Each row comes from the steps of one path. Every step used is in the known rows, and no mark comes twice. Write the path behind each row, first mark first.
(in the rows, 128 means zero)
Known rows
zogo -> bipid: [115 119 134 105 129 128 127 132 136 142 124 172 182 125 126 126 125 142
 121 113 102 121 123 151 116 117]
fina -> nalek -> sito -> bipid -> fupag -> nuvu: [114 159 107 113 166 163 126 103  85 140 119  85 187 106  85 158 146 172
 118 125 181 149 133 149  98 103]
veku -> zogo -> bipid -> fupag -> nuvu -> fina -> kamiz: [131 139 102 130 115 147 118  98 103 154 120 209 217 124 111 193  83 141
 115 130 106  84 101 136 146 129]
veku -> fina: [141 126 128 127 113 126 118 131 116 126 120 119 116 132 134 129  90 129
 134 143 131  95 122 143 130 124]
zogo -> veku -> fina -> nalek -> sito -> bipid -> fupag -> nuvu: [101 154  79 102 162 148 114 108  87 168 108  78 203 116  90 144 108 172
 126 133 174 130 121 167 107  84]
nalek -> fina: [137 118 117 111 112 137 111 129  99 130 116 129 117 135 131 130 116 118
 140 121 120 138 129  86 131 112]
sito -> nalek -> fina -> veku -> zogo: [138 175 146 126  89 144 109 101  80 123 126 112 164 163 134 130 154 146
 132 149 124  97 122  90 170 135]
fupag -> nuvu -> fina -> bipid: [134 129 106 114 129 156 118 127  99 146 123 175 154  96 103 188 129  95
 148 134 123 159 136 125 151 103]
zogo -> veku: [100 120 106 117 138 115 129 130 135 158 123 126 156 134 127 114 126 125
 127 121 117 144 121 132 137 117]
sito -> nalek -> fina -> bipid -> dobin: [130 141 143 112  89 147 122 109  85 127 129 163 180 168 127 145 201 111
 150 141 114 164 121 107 111  96]
fupag -> nuvu -> fina -> bipid -> zogo: [144 143 106 103 115 153 129 114  89 142 125 199 191  87  97 190 152  98
 155 135 131 155 133 134 170 114]
fina -> bipid: [126 134 130 100 117 133 129 118 120 145 122 166 151 121 119 139 159  94
 128 130 123 151 138 147 133 122]
fupag -> nuvu: [131 124 110 133 134 149 119 127 138 125 134 133 117 109 113 154 124 140
 141 144 129 129 127 118 136 123]
veku -> zogo -> bipid -> fupag: [123 161 129 110 116 114 125 102 139 127 132 188 226 140 138 123 147 134
  97 122 140  85 112 170 115 130]
fina -> veku -> zogo -> bipid -> fupag -> nuvu: [116 154 127 112 112 144 121  89 146 132 144 189 227 119 111 158 167 151
 113 122 145  75 123 160 138 120]
bipid -> fupag -> nuvu -> fina -> veku -> zogo: [136 166 114 132 110 147 121  94  95 126 144 155 187 110 113 183 144 128
 128 135 161  87 126 127 157 116]
sito -> nalek -> fina: [132 134 133 130 107 146 110 125  92 121 129 107 142 165 132 127 117 141
 133 144 117 142 112  81 138 114]
sito -> nalek -> fina -> bipid: [133 140 133 104  98 154 114 120  84 133 125 144 166 159 123 140 154 104
 131 142 114 170 128  98 143 106]
nuvu -> fina: [132 130 121 130 130 129 124 138  88 134 121 137 144 124 128 148 104 118
 132 122 123 136 120 120 140 122]
nalek -> sito: [128 142 122 129 170 122 121 128  98 117 113  83 110 136 121 127 133 137
 132 120 123 139 129 132 112 103]
bipid -> zogo -> veku -> fina -> kamiz -> dobin: [137 115 143 120 106 108 134 109 122 175  97 150 169 154 121 145  56 120
 134 148  94  78 117 153 194 153]
nalek -> sito -> bipid -> zogo -> veku -> fina -> kamiz: [108 149  82  89 140 126 127 102  69 177  91 123 162 157  95 128  79 151
 127 136 102 114 122 165 139 121]
veku -> zogo -> bipid: [130 165 129 108 124 118 120 118 137 132 119 180 194 133 137 120 136 143
 113 129 110  89 115 168 135 149]
kamiz -> fina -> veku -> zogo -> bipid -> fupag: [136 160 157 101 111 122  97  91 128 137 141 180 239 125 118 159 186 135
 102 124 128  55 120 156 132 128]
nalek -> sito -> bipid: [106 161 111 102 165 133 124 117  82 130 119 107 131 142 102 121 136 148
 119 124 129 151 139 153  95 106]
fupag -> nuvu -> fina -> nalek -> sito -> bipid: [119 169  95 113 176 164 114 131  46 154  98  88 164  90  84 178 111 169
 144 119 147 159 128 135 130 109]
bipid -> zogo -> veku -> fina: [126 134 105 103 115 112 130 122 117 154 117 144 178 135 129 117 109 131
 142 140 132 103 115 156 155 123]
veku -> zogo -> bipid -> dobin: [124 169 134 114 115 112 130 110 134 130 122 200 212 146 142 128 185 148
 133 126 110  85 110 175 104 138]

Which path is each row?
[114 200  98 108 147 151 117  83  49 130 130 133 192 116  89 176 152 150
 113 132 166 111 137 147 125  95] => nalek -> sito -> bipid -> fupag -> nuvu -> fina -> veku -> zogo
[118 127 116 124 127 123 119 142 121 176  91  87 172 114 126 123  93 149
 142 128 138 107 111 146 155 125] => zogo -> veku -> fina -> nalek
[138 117 102  95 103 161 113 102 110 136 135 175 163 120 104 172 153  93
 133 128 145 164 137 103 121  80] => nalek -> fina -> bipid -> fupag -> nuvu
[153 148 144 132 175 131  90 137  82 137  94  44 143 107 104 163 144 153
 144 124 121 122 122 116 132 131] => kamiz -> fina -> nalek -> sito
[120 167 137 105 114 126 117 119  94 147 115 188 217 116 132 147 134 135
 125 111 108  81 121 151 163 133] => nuvu -> fina -> veku -> zogo -> bipid
[151 145 129  93  95 131 132 111 105 132 116 179 171 119 122 140 140  95
 140 146 134 109 134 167 154 125] => veku -> fina -> bipid -> zogo
[136 168 114 132 116 145 113 111  94 134 126 145 159 103 115 179 128 137
 147 145 130  89 128 120 181 134] => fupag -> nuvu -> fina -> veku -> zogo
[137 144 119  79 124 117 108 109 119 171 120 178 220 115 101 157 188  83
 142 133 105 142 126 143 167 129] => kamiz -> fina -> bipid -> zogo -> veku
[130 115 129 101  96 143 115 121  98 139 124 127 132 134 120 137 140 128
 142 111 123 125 140  86 145 104] => nalek -> fina -> veku
[143 107 125 139 101 141 118 120 113 146 103 128 102 146 127 146  52 129
 131 142  97  85 118 129 145 136] => veku -> fina -> kamiz
[104 170  78  94 176 150 125 124  45 178  93 108 226  91  80 167 130 173
 153 114 149 166 120 146 156 114] => fupag -> nuvu -> fina -> nalek -> sito -> bipid -> zogo -> veku
[132 132 120 111 101 172 111  99 101 125 147 157 188 148 107 165 156 106
 125 151 146 168 124  88 129  85] => sito -> nalek -> fina -> bipid -> fupag -> nuvu
[137 105 101 150 125 159 119 123 102 155 112 147 117 115 104 192  61 135
 143 133  92 126 115  96 162 129] => fupag -> nuvu -> fina -> kamiz
[114 123 101 115 127 113 120 133 127 157 115 119 141 139 132 113  87 129
 134 139 118 108 117 146 143 115] => zogo -> veku -> fina
[143 147 129 134 158 129 116 140  77 134  84  40 128 124 119 135  97 157
 143 130 145 104 123 139 128 117] => veku -> fina -> nalek -> sito
[140 125 110 108 105 152 116 102 131 133 138 166 161 116 108 167 127  97
 129 155 155 117 135 156 121  94] => veku -> fina -> bipid -> fupag -> nuvu
[140 103 115 125 102 146 116 120  96 152 102 136 109 153 122 147  79 125
 136 118  92 131 122  72 148 126] => nalek -> fina -> kamiz
[118 161 134 110  96 162 102  88 105 128 146 176 245 153 119 155 159 164
 116 144 135  90 110 114 147 102] => sito -> nalek -> fina -> veku -> zogo -> bipid -> fupag -> nuvu
[122 165 119 105 147 140 125 110  64 139 106  75 182 128 108 128 113 160
 108 127 183 110 130 172  89 102] => veku -> fina -> nalek -> sito -> bipid -> fupag
[118 103 100 127 113 126 121 122 128 179  99 126 126 148 124 133  52 130
 132 138  89 100 113 128 153 129] => zogo -> veku -> fina -> kamiz
[120 170 152 101  94 140 101 108  96 134 123 160 221 163 135 127 151 157
 121 130 101  90 113 113 158 122] => sito -> nalek -> fina -> veku -> zogo -> bipid
[116 128 101  92 116 120 121 126 124 168 110 157 166 130 125 123 119  92
 133 142 118 134 129 156 141 102] => zogo -> veku -> fina -> bipid
[116 160 140 107 108 122 127 102  98 142 136 200 252 125 128 150 152 135
 105 105 142  77 119 158 137 116] => nuvu -> fina -> veku -> zogo -> bipid -> fupag
[127 133 122 107 112 132 133 114  90 141 136 187 190 116 117 161 155  75
 117 113 150 153 134 134 124  98] => nuvu -> fina -> bipid -> fupag
[122 129  99  65 105 127 123 113  93 172 108 188 200 130 116 128 170  93
 145 116 114 172 131 111 163 107] => nalek -> fina -> bipid -> zogo -> veku
[125 154 141  93  86 127 115  99  99 138 117 200 211 149 136 136 197 151
 144 111 104  84 126 138 124 112] => nalek -> fina -> veku -> zogo -> bipid -> dobin
[100 161  94  90 166 127 115 129  69 178  84  67 178 126 106 115  96 165
 126 126 141 128 125 164 122 108] => zogo -> veku -> fina -> nalek -> sito -> bipid
[142 151 139  94  91 151 124 105  80 128 127 165 200 152 119 140 171 106
 140 145 125 160 125 100 157 118] => sito -> nalek -> fina -> bipid -> zogo
[136 161 153  97 115 124  88 109 125 143 124 173 215 117 119 157 166 141
 124 130  93  58 121 153 158 148] => kamiz -> fina -> veku -> zogo -> bipid
[114 170 115 112 163 142 129 118  37 151 108  96 207 112  99 151 133 149
 111  99 181 154 129 147 102 100] => nuvu -> fina -> nalek -> sito -> bipid -> fupag
[137 138 108 147 170 148 118 127  67 136 110  75 181  98  98 184 120 151
 138 116 169 143 120 117 122  93] => bipid -> fupag -> nuvu -> fina -> nalek -> sito
[139 181 124  94 142 139 129 116  50 143  88  87 183 117 103 131 122 170
 135 131 167 107 127 175 130 131] => veku -> fina -> nalek -> sito -> bipid -> zogo
[125 131 132 104 112 132 138 102 130 134 140 174 183 123 118 140 174  82
 109 122 148 148 139 150 112 104] => fina -> bipid -> fupag
